Every row comes from one small tree of marks. The marks that hang from a mark follow it in brackets, in alphabetical order. Every link used is in the known rows. Which tree was each row made from?
In the rows, 128 means zero.
Known rows
L[D[F[B R S]]]: [ 92 222 129 122 162 111 105 150 154 154 152 138 104 126 132 124 171 108]
L[D[F[R Z]]]: [102 137 106 129 156 102 122 104 143 116 141 102  84  94 155 143 138  63]
D[F[B S] L]: [147 212 122 117 136 138 148 145 108 151 188 161 171 143  66 102 138 187]
V[F[R]]: [141  79 140 106 131 131 130 134 156 127  88 131  79 136 227 144 131 133]
T[V[F[R S Z]]]: [156  68 151 119 115 124 126 143 134 157 124 101 150 124 124 140 125 155]
F[R S Z]: [110  76 106 111 165 142 102  83 111 138 107 114 123  88 130 150 143 111]
V[F[B S] T]: [126 167 205 161 112 157 106 181 160 121 105 164 132 208 200 112 111 113]
V[F[S Z]]: [171 108 177 128 119 177 126 145 134 150 132 143 121 149 163 140 128 129]
T[V[F[Z]]]: [175  63 177 142  75 136 154 144 130 121 117 120 135 139 110 118  87 146]
D[F L]: [145 159 128 118 126 112 178 118 123 121 174 173 135 117 105 110 110 175]
F[B S Z]: [122 126 131 129 139 182  96 106  95 127 110 123 146 129  78 126 131 116]
M[D[F[R Z] L]]: [104 135  37 123 151  97 159  89  96  79 124 129 173 101 117 146 127 122]
L[D[F[R S]]]: [ 94 197 153 120 155  93 125 140 168 161 170 173  91 105 156 132 164 113]
L[D[F[Z]]]: [121 162 153 149 127 126 139 117 143 114 158 144  92 111 129 121 124  77]
F[B Z]: [120  98 112 132 132 168 112  89  95  92  83 104 122 126 100 125 110  98]
L[D[F[B Z]]]: [120 184 126 150 132 142 117 130 129 105 143 112 104 131 103 115 127  74]
T[V[F[S Z]]]: [175  92 199 138  83 147 143 159 134 154 145 139 155 140  92 121 109 166]
B[F[R Z]]: [126  35  81 109 108 107 102  99 112 139 103  70  77  81 147 147 125  94]
M[D[F]]: [ 91 169 142 163  98 111 159 121 147 112 149 194 125 124 124 136 136 120]
D[F]: [122 136 149 146 118 117 147 114 147 145 171 148  94 119 124 127 133 133]

Write each row's tree
[102 102  80 110 174 155  86  90  97 130  88  83 138 110 107 143 149 105]
F[B R S Z]
[133  70 103 107 116 118  90 116 114 176 134  91  98  85 125 145 142 107]
B[F[R S Z]]
[100 160  76 129 163 118  99 115 129 109 124  71  99 112 131 133 150  63]
L[D[F[B R Z]]]
[111  75 102 149 146 142  87 128 136  76  53  58 123 178 226 141 111  55]
V[F[B R Z] T]
[128 132  84 102 157  88 161 104 122 122 150 133 128 100 137 127 127 167]
D[F[R] L]
[154  56 105 126 115 126 112 140 117 111  80  49 143 139 114 131 116 136]
T[V[F[B R Z]]]
[ 95 131 113 103 162 145  95 114 119 139  94 130 124 118 125 134 152 136]
F[B R S]
[128 199 109 139 122 131 168 120 100 115 175 192 200 119  70 127 128 152]
M[D[F[S Z] L]]
[172 115 171 142  88 157 123 168 117 149 127 109 168 159  71 113 116 160]
T[V[F[B S Z]]]
[145  86 136 119 105 111 128 159 138 121  87  96 129 149 135 119 117 165]
T[V[F[B R]]]
[102 170 132 166 117 134 136 118 126 139 170 169 160 118  84 146 150 108]
M[D[F[S Z]]]
[148  65 157 117  99  97 149 148 155 130 101 126 115 131 158 126 109 168]
T[V[F[R]]]
[148 190 149 118 130 124 170 133 123 157 201 198 155 123  87 107 124 194]
D[F[S] L]
[124 155  57 102 163  98 138 112 106 114 134 102 144 119 113 117 134 162]
D[F[B R] L]
[ 93 192  45 120 142  95 152 119 104  85 114 144 175 127 111 129 139 149]
M[D[F[B R] L]]
[161 117 184 139  71 132 147 173 137 120 108 132 134 167 105 100  99 175]
T[V[F[B]]]
[131 103 156 170 114 162 105 143 137  77  72  99 125 194 201 123  89  62]
V[F[B Z] T]
[121  97 132 100 106 101 102 139 135 186 141 137  81  95 143 136 148 137]
B[F[R S]]
[130 138 230 160 105 140 131 169 177 128 122 193 119 188 223 118 104 119]
V[F[S] T]
[140 133  70 102 172 114 136  99 104 149 171 112 160  96  95 138 142 152]
D[F[R S Z] L]
